Each row was made from one walk, in order. Every step used is in the known rows, and no mark comes twice. Write each row's walk.
Known rows
numez fekim vesif kiru: [ 13  -1  -3  15   4   9  11   8   2   4 -14 -14 -23   9   0   3  10  -3
   6 -13  -1   1  -1  -2  21  -2 -13  18]
numez fekim vesif: [ 16   2  -3   8   4   3   5   8   3   6  -6 -14 -15   8   4  10   9  12
  -1  -7   1   2  -4  -2  12   3  -4  23]
numez pemi: [  3   9   9   8  -2  -3   5   9 -10  11   0  -3  -7   1   8  -2  13  13
  10  -2  12   9  -8 -10  10   7   1  10]
tulo pemi numez: [-18   7   0   7   0   0   0  -4  -5  16   9  -3  -8   4  10   2   8  -2
  -9   0   7  16  -6  -9  18   7  -4   5]
toba tubi fekim tulo pemi numez: [-32   3   8   5 -13  -5  11   7  -9   6   2  -7   1  -5   4   7   1   4
  -7 -14  12  21  -5 -17  16   0   7   7]
numez toba tubi: [-22   2  -9  -3 -19  -4   4   8 -14   5  -3   4 -11 -13   9   4  20   0
  -8 -11   0   4  11 -14   4  16  -4   9]
tulo fekim numez toba: [ -5  11  -9  -9 -10 -12  14  14   2  -5 -11  -2 -17   7  -3  10  -3  11
 -15 -17  12   0   7 -13   2   3   0  40]
pemi tulo: [-7  3 -2 -5  3  9  5 -9 -3  8  3  6  9  0 -1  9 12  9 -3  2  5 10 -3 -1
 23 -2 -9  6]
pemi tulo fekim tubi vipi: [ -2   8 -10 -17 -10   3  21 -14   9  -1  -6  13   4   2 -13   7   1  19
 -11  -6  19  13 -18  -6  24 -27  -6  28]
kiru vesif: [  2 -16   9  -1   7 -12   7  -3  -7  -1   1   3 -11  -1   3   1  18  -2
  -7   5   8   2  -5  -1   7  16   4  17]
tulo pemi numez toba: [-25  14 -15  -2 -12   0   0  -2  -8  20   5  -3 -18   7  12  -1  10  -1
 -10   1   8  14   6 -15  17  12  -9  10]
numez fekim tubi: [ 16   9 -10   9  -2 -16  13   7  -2   2   9  -7  -4   1   4   5   9  26
   3 -17  16   1 -10  -1  -1  -5  10  24]
kiru vesif fekim tulo pemi numez: [-16 -15   3 -16   9 -24  18  -4   3   5  -1  11  -8  14   0   8   8   5
  -8   4   1  23 -14  -1  25  10  18  15]
numez pemi tulo fekim vesif: [  2   9  11  -8  -4  17  11   5   3  11 -21  -3  -9  17  -3  11  -2   7
   4  -1   4  18 -10  -9  40  -1  -8  21]
fekim numez: [  3   5   3   6   4 -15   9   5  -3  -6   1  -4  -1  -1  -2  12   9  12
 -11  -7  11   1  -5  -5   2  10   4  35]
numez pemi tulo toba: [ -6   6   3  11  -8   4   2  -7 -23  14   8   8   9   1   1   8  16  11
  16  17   2  22  -7 -10  32   7 -19   0]
kiru vesif fekim numez toba: [-12 -14  -6 -21   3 -31  20   9   0  -6  -9   6 -24  12  -1  14  11   8
 -10  -6   4   2   5  -7  -6  21  11  33]
fekim tulo pemi numez toba: [-15  18 -18  -8 -12  -8   9  -2  -7  12   3   1  -6   8   2   1  10   9
 -10   4   9  19   0 -11  30   7  -2  27]
fekim tulo pemi numez toba tubi: [-34   8 -14  -4 -26  -7   8   4 -17  12   0   7  -3  -4   4   5  13   3
 -15  -4   1  22   4 -18  28  15   2  20]
kiru vesif fekim: [ -4 -21   8 -16  15 -19  15   0   6  -2  -4   8 -15   5   5   7  14   2
  -2  -4   0   5  -6   3   0  11  12   5]
numez pemi tulo toba tubi: [-24  -4   6  15 -21   4   2   0 -32  15   5  14  12 -11   3  12  19   4
  11   9  -7  24  -3 -17  31  14 -16  -7]
vesif fekim numez toba tulo: [ -8   2 -26 -22  -1 -22  17   8  -2  -2 -11  -4 -12  17  -3  15  10  18
   2 -13  -8   0   9   0 -14   2   5  16]
tulo toba tubi fekim: [-19  -5  11  15 -10  -6   2   1 -17  -6   8  -6  -1 -18   8  10  13  -3
   5  -9   5   9   3 -15  -1   7 -11  -9]
vesif fekim: [ -2  -1   3 -14  14 -11  11   1  12   0  -1   5  -7   1   6   7  10  10
   2 -13   0   6  -5   3   1   0   6  -1]
tulo pemi: [ -6   8   1   8  -2  -9   7   5   0   9   7  -2  -8   1   6  -5  14   5
   0  -3   3  15 -10  -4  14   5   3  13]
toba numez pemi: [ -2  18  11   3  -6  -1   3   4 -28   9   5  -6  -6   5  12   1  12   5
  -1   2   4   7 -13  -9   5  18   7  12]
pemi tulo fekim: [ -7   3   1 -12   0  13  11  -2   5   6  -5   8   3   4  -3   9  -1   9
  -5  -9   5  10  -3  -3  24 -14  -8   6]
fekim tulo toba: [ 15   7  -2   5   3 -16   8 -12 -10 -12   9   7  13  -7  -6   8  19  11
   1  12   4  13 -12   2  27   6  -6  24]
tulo toba: [  5   3   0  11   3  -9   0 -10 -11  -4  12   2   2  -8   4   6  20   1
   2   9   1   8  -5  -3  13  10 -14   7]
numez fekim tulo: [ 16   4  -9   5   0  -9  13  10  -3   2   2  -1   5   1  -4   6   7  32
   4  -9   8   5  -7   0  12 -12   5  24]
tubi fekim vesif kiru: [  5   5  12   6  12   9  13  -1   9 -10 -17 -25 -25   6   1   0   6 -15
   7 -15  14   1  -1  -6  16   0 -13  14]

Write each row's walk
[-10  10  -1   0  -4   6  -1 -23 -30   2  17   7  14   0   2  16  17  -5
  -9  20  -9  14  -8  -2  24  15 -15   3]
pemi tulo toba numez
[-29 -11  -7   5 -22   8   3 -17 -21   7   5  23  15 -18  -7  14  22   2
  -7  14  -7  20  -6 -15  28  -5 -29   0]
pemi tulo toba tubi vipi
[  8   7  -2 -16  13 -25  19  -4  14  -9   3   3  -5   2   4   8  12  14
   0 -18  11   6 -14   6   1   3  18  16]
vesif fekim tubi
[  5  12  -2   2  -2 -16  16   3   2   1   4   2   4   2  -4  -4  13  15
   0   1   5  21 -16   0  27   0  10  31]
fekim tulo pemi
[ 13  12   0  -7   1 -15  17   0  10 -11  -1  -1  -6   0   1   3   2  10
  -7 -20  19   4 -14   1   8  -4  12  28]
tulo fekim tubi
[ 11   2   6   6  11   6  11  -5   5  -6 -15 -10 -19   5  -1   1  16 -18
  -1  -4   2   4  -5   0  29  10 -12  22]
fekim vesif kiru
[ 10  20   7   7  -8 -14   7  -7 -36  -3  11   2  10   2   2   7  16  10
   3  19  -1  18 -19  -6  24  20   3  24]
fekim tulo toba numez pemi
[ -4   4   9  -3   5 -23  17  19   0   3  -8   1 -10  10   2  12   3  22
   7 -14   7  11  -9  -9  -2   9  13  21]
vesif fekim numez pemi
[-15   3 -14   4  -3   1   1  -6 -12  18   6  -9  -4  12   6   1  11   1
   0   2  -5  13  -3  -2  10  -1  -5  -5]
toba tulo pemi numez
[-25  -4   7  20 -22  -8   6   7 -34   8   2  12  14  -6  -4  21  14   9
   3   7  -4  23  -3 -20  25  20 -11  17]
fekim numez pemi tulo toba tubi
[-33   0  15  10 -19   0  13  21 -21   9  -7  -7   3  -1  -2  17  -2  17
   6 -17  15  14   0 -25   6   3   0  13]
toba tubi fekim numez pemi tulo
[-43   4 -12   3 -25   0   0   6 -18  21   3   2 -15  -4  14   3  14  -8
 -14  -7  -1  17  11 -22  15  19  -6   3]
tulo pemi numez toba tubi
[ -6   1  -4   4   0   4   1 -18 -13   4  12  10  13  -4  -2  12  18   4
   2  15  -1  16  -4  -2  30   4 -22   2]
pemi tulo toba
[ -5 -21   9 -12  14 -31  19   7   3  -9  -7   6 -14   9  -2  17   9   7
 -10  -7   3   3  -6   0  -5  17  17  28]
kiru vesif fekim numez
[  5   1 -12  13  -1  -5   1  -7 -17   5  14   2  10   0   0  16   7  19
  -1   7   5  11  -3  -6  23  -3 -13  11]
pemi numez fekim tulo toba
[ -7  -1  -7  10   2   8  -3   3  -9  18   8  -6  -7   3  10  10   2  14
  -5 -10  10   0   4  -8   3  -6  -8  -1]
pemi numez fekim
[  3   0  -4   7   6  12  -3  -1  -1  13  -3 -15 -15  11   8  17   3   4
 -10  -4   5   2   0  -7  16   4 -11  15]
pemi numez fekim vesif
[  8 -19   3 -13  12 -32  18 -11  -3 -15   2  16   1   2  -5  13  19   7
   3  13  -4  16 -13   6  20  13   7  17]
kiru vesif fekim tulo toba
[  1 -16  -3 -22   5 -29  25 -13   9  -9  -3  14 -13   3  -5   7  17  12
  -8  -1  14   7 -21   0   1  -2  14  27]
kiru vesif fekim tubi vipi
[-11   1   9  -1  -7  -8  15   9  -5 -10  -3  -6   6 -14  -1   8   7  12
  -1 -19  14   8  -3 -10   6  -3   9  12]
toba tubi fekim tulo
[ -2  24   6 -11 -13   0  18  -2 -19   5  -1   1   2  14   2   8  -3  11
  -5  -7  11  15 -20  -6  21   3  12  23]
toba numez pemi tulo fekim tubi
[-12  17   7  -3  -9  12   4  -3 -30  16   5   1   5   9   6   7   9   8
   0   9   0  15 -11  -9  20  11  -1   6]
toba numez pemi tulo
[  0   1   4  -7   5  23  17  -6  11  -1 -25  -1 -12  13  -9   8   0 -15
  -3  -9  -2  11  -3  -1  46  -7 -19  17]
pemi tulo fekim vesif kiru
[ -7   6 -10   9  -9   9  -1  -9 -33  12  18   3  10   5   3  18  10  10
  -2  11 -13  11  -4  -3  16   3 -16  -2]
pemi tulo toba numez fekim
[ -4   7 -21 -20  -5  15   4  -8  -1   6 -21 -15 -23  22   2  13   1  -8
 -12  -3  -4   0  11  -5  15   2 -16  14]
pemi numez toba tulo fekim vesif
[  1   9  12   6  -6 -12  15  22  -4   2 -11  -3 -11   9  -1   7  -7  18
   0 -15  14   8  -8 -15   5   2   7  33]
tulo fekim numez pemi
[ 15   0  -6 -11   4   5  11  -2   7  -5 -20 -14 -13  16  -4   9   5  -2
  -2  -7  -8   2  -5   6  13  -5  -3  17]
toba tulo fekim vesif
[ -8   8   5   1  -4  10   6   2 -12  18  -1   4   5   4   2   4  10  16
  11   4   8  16  -7 -10  26   0  -7   5]
numez pemi tulo
[  4   5  -9 -20   4 -20  21 -11  15  -7  -1  10  -6  -1  -4   7  13  20
  -5 -11  15   8 -20  -1   2 -13   8  21]
vesif fekim tubi vipi
[-16  10 -13  -8  -4   6  -3  -8  -9  11   3  -3 -13   1  11   6  10   0
 -13  -1  13   1  11 -13  10  11 -14   8]
pemi numez toba
[-30  -1  13  15 -20   6   4   5 -28  12   4  -1   6  -8   5  11   9   7
  19  -1   6  22   1 -23  17   3 -17 -15]
numez pemi tulo toba tubi fekim
[  3  11  -4 -13  -2  -2  18  -8   8  -3  -2   6   5   5  -6  10   0  13
  -6 -13  16  11 -12   1  24 -11   4  23]
pemi tulo fekim tubi
[-18   8  -6 -10 -18  -8  16  11  -9  -7  -7  -6  -5 -11   0   5   9  13
  -1 -18  14   6   9 -16   5   1   3  18]
numez toba tubi fekim tulo
[ 12   5   9  -8   7   4   9   1  15  -6 -17  -8 -17   7   0   9   2  -4
 -11  -9   4   5  -8  -1  21   3  -2  28]
tulo fekim vesif
[  6 -18   5 -23  15 -27  23  -2   6 -11  -6  12  -4   6  -5   8  14  12
  -2   0   3  10 -13   7  13   7  20  21]
kiru vesif fekim tulo
[  8   3  -1 -21  14 -18  20   0  13  -9  -4   8   4   1  -3   9  10  20
   1 -10   3  10 -12   6  14  -4  14  16]
vesif fekim tulo
[ -1   5 -18   4  -8  -2   7  -9  -5  11   9  -1  -5   1   1  10   5  24
 -11  -8  24   3 -12 -12   3 -19  -6  21]
pemi numez fekim tubi vipi
[  7  15 -14   1 -14  -9  13  -5 -18   2  11  -3  -4   3   0   6  10  23
 -13  -6  12   1 -20  -6  -6 -10   7  30]
toba numez fekim tubi vipi
[-21  -3  13   5  -7  -1   7  10  -7  -2  -1 -10  -6 -15   9   6   8   2
   0 -22  12   3   3 -14  -7   1   1  -4]
toba tubi fekim
[  8  15 -28 -19 -13 -13  19  -1  -1  -6  -8  -7 -13  12  -1   1   7  13
   1 -17   8  -1   1   1  -2  -9   5  23]
numez toba tulo fekim tubi
[  3   4   5   0   2 -12  14  12   6  -8  -8  -1  -6   4  -5  12  -5  11
 -14 -18  11   1  -5  -7   3  -1   5  35]
tulo fekim numez
[-14   5 -25 -18 -10  10   4  -4  -8  11  -9  -6 -15  14   5   6   0   2
  -7  -9   1  -2  14  -7   2  -9 -13  -2]
pemi numez toba tulo fekim
[  4   8 -11   8   0  -7   5  -2  -6   9  12  -8  -4   4   8  12   4  19
  -6 -15  21   1  -5  -5   3  -3   4  15]
pemi numez fekim tubi
